Known rows, with every way that one mark hangs from another
[kanuv gikom misa rotak]: [ 13 -12 -13   3 -13   5  13   0  -5 -11 -20   6  -3  -5  14  17   1  14
  -8]
[misa [kanuv gikom rotak zevu]]: [  3 -15  -4  -3  -7  15  19  -8  -5 -24 -28  15   2  -4   1  12 -11   3
 -13]
[rotak [kanuv misa]]: [  3 -21  -3  -3  -3  14   4   6  -4  -8 -31   7  -4 -31   4   6 -22  10
 -12]
[gikom kanuv]: [ -1 -19  -4   0   5   9   9   8  -2  -6 -37  16  -2 -30   8   6 -32  -6
 -10]
[kanuv gikom misa rotak zevu]: [ 14  -8 -12   1 -18  16  20  -7  -2 -15 -16  13   4   0  16  25  13  23
 -12]
[rotak [kanuv [zevu gegad]]]: [  6  -5   2  -1   3  29  13  -1   1 -11 -29  18   8 -23   1  10 -29  10
  -8]
[zevu gegad kanuv]: [  5  -4   3   2   8  22  12   2  -1 -10 -24  26  16 -11  16   1 -49  -2
   6]
[kanuv gikom misa rotak [zevu gegad]]: [ 16   0  -8  -2 -16  21  22  -8  -2 -17 -15  15  10   4  21  25   3  26
  -7]
[gobosuf tugome]: [ -9  -4 -25  -8   8   9   5  -3  13  -1 -30  18  -3 -23   5  -5 -28  -8
   9]
[gobosuf gikom]: [ -8   1 -12   3  -5  19  19  -4   2  -1 -26  18  -3 -24  -2   8 -23  -2
   2]
[gobosuf [gikom kanuv] tugome]: [ -7  -1  -3 -11   5  14  20   2   5   2 -33  17  -7 -27   2   4 -24  -3
  14]
[zevu gegad [kanuv gikom misa]]: [ 11  -9   1  -6  -3  14  17   1 -10 -13 -21  21  17  -6  24   7 -27  12
   7]
[rotak [kanuv gikom zevu]]: [ 12  -9  -2  -2  -2  21  19  -2  -2 -12 -27  14   8 -21   0  13 -10  16
  -6]
[rotak [kanuv gikom misa zevu]]: [ 10 -16  -3  -7 -10  17  16  -1  -7 -13 -26  10   5 -22   7  15  -1  23
 -10]
[gegad [zevu [kanuv misa]]]: [ -6 -20  -4  -2  -2  22  16   6   8  -6 -21  23   9 -16  14   4 -29  11
   0]
[kanuv gikom]: [  5  -7 -22  -2  -2   6  18  -5  -1  -8 -24  17   7 -17   5   7 -11   2
   2]
[gobosuf [gikom [kanuv zevu]] tugome]: [ -7   0  -3 -12   2  19  23  -2   5   0 -31  21  -5 -24   3   8 -18   1
  11]
[zevu kanuv]: [  3 -15  -5   5   6  15  10   4  -1  -7 -26  22   7 -17   9   2 -34  -5
  -1]
[zevu [kanuv gikom misa rotak]]: [ 17 -18   1   5  -5   9  14   6  -8 -12 -20  14   5  -5  17  11 -13  10
  -2]
[kanuv zevu]: [ -6  -4 -20   2  -4  24  14  -9   8  -9 -25  24   7 -19   5  12 -17   3
 -10]

Rows
[ -7  -7 -18  -9 -14  23  11  -9   2 -12 -22  22   9 -16  20  15 -15  15
 -11]
[kanuv misa [zevu gegad]]
[ 21   0  10   7   6  21  20   2  -4 -13 -19  22  16   3  16   9 -36   6
   8]
[zevu gegad [kanuv gikom rotak]]
[  5 -16   0   1  -4  21  21   7   7  -9 -17  20   9  -7  14   8 -20  16
   2]
[gegad [zevu [kanuv gikom misa rotak]]]
[  0  -7   5   2  -9  21  22   2  -4  -5 -27  15  -6 -20   6  19 -13   9
  -8]
[gobosuf [gikom [kanuv misa rotak zevu]]]
[  3 -18  -5  -2  -3   7  14  -3  -7 -21 -31  10  -3  -8  -1   6 -20  -4
 -10]
[misa [kanuv gikom rotak]]
[ 20  -7   8   1  -2  17  17   3  -8 -14 -19  18  13   2  23  11 -27  13
   4]
[zevu gegad [kanuv gikom misa rotak]]
[ 13  -4   2  -5   0  25  21  -3  -2 -12 -26  16  12 -18   3  13 -17  17
  -3]
[rotak [kanuv gikom [zevu gegad]]]
[  4  -9  -1  -4  -5  19  21  -9  -5 -25 -27  16   6  -1   4  11 -19   4
 -10]
[misa [kanuv gikom rotak [zevu gegad]]]
[ 17   2 -10   9  -6  22  24  -9   4 -14 -18  19   7   1   5  22   1  13
  -6]
[kanuv gikom rotak zevu]
[ -7   0  -2 -17  -4  19  22  -2   2  -1 -29  19  -3 -23  11  10 -17   8
  11]
[gobosuf [gikom [kanuv misa [zevu gegad]]] tugome]
[  6 -20   2   1  -5  17  11   6  -3 -11 -31  13  -3 -19  15  19 -15   9
 -20]
[gikom [kanuv misa rotak zevu]]
[ 11 -10   0  -9  -9  21  18  -2  -7 -14 -25  12   9 -19  10  15  -9  24
  -6]
[rotak [kanuv gikom misa [zevu gegad]]]
[ -3  -2   1  -9  -3  18  21   1   3  -1 -28  15  -9 -19   7  12 -12   7
   7]
[gobosuf [gikom [kanuv misa rotak zevu]] tugome]
[ -3 -23  -4  -7  -7  14  11   4  -5  -9 -33  17   0 -27  16  14 -15   8
 -17]
[gikom [kanuv misa zevu]]
[ -1 -18  -1  -9  -5  17  12   3  -5 -11 -32  19   5 -24  19  14 -23   9
 -14]
[gikom [kanuv misa [zevu gegad]]]
[  7 -15   6  -1  -4  21  12   5  -3 -12 -30  15   1 -15  19  19 -23  10
 -17]
[gikom [kanuv misa rotak [zevu gegad]]]
[ -1 -18  -5  -4  -5  18  20   5   5  -8 -19  22  12 -13  15   5 -20  16
   4]
[gegad [zevu [kanuv gikom misa]]]
[  0  -9   4   2  -7  16  18   5  -5  -3 -29  12  -9 -22   5  15 -19   4
  -6]
[gobosuf [gikom [kanuv misa rotak]]]
[  0   6   5  -7   4  24  24  -1   7  -1 -29  19  -4 -16   5  11 -23   3
  13]
[gobosuf [gikom [kanuv rotak [zevu gegad]]] tugome]
[ 10 -19  -4  -6  -7  10  11   4  -9 -10 -28   6   0 -25   6   9  -9  17
  -7]
[rotak [kanuv gikom misa]]
[  5  -2  -7   3 -12  28  11  -5   3 -14 -18  16   5  -3  19  21 -15  16
 -14]
[kanuv misa rotak [zevu gegad]]
[  8 -13   4   6   4  21  14   5   1 -10 -32  17  -1 -17   8  17 -24   1
 -16]
[gikom [kanuv rotak zevu]]
[  6 -23   2   2  -1   9   6  11  -4  -8 -33   8  -8 -22  14  13 -24   2
 -17]
[gikom [kanuv misa rotak]]
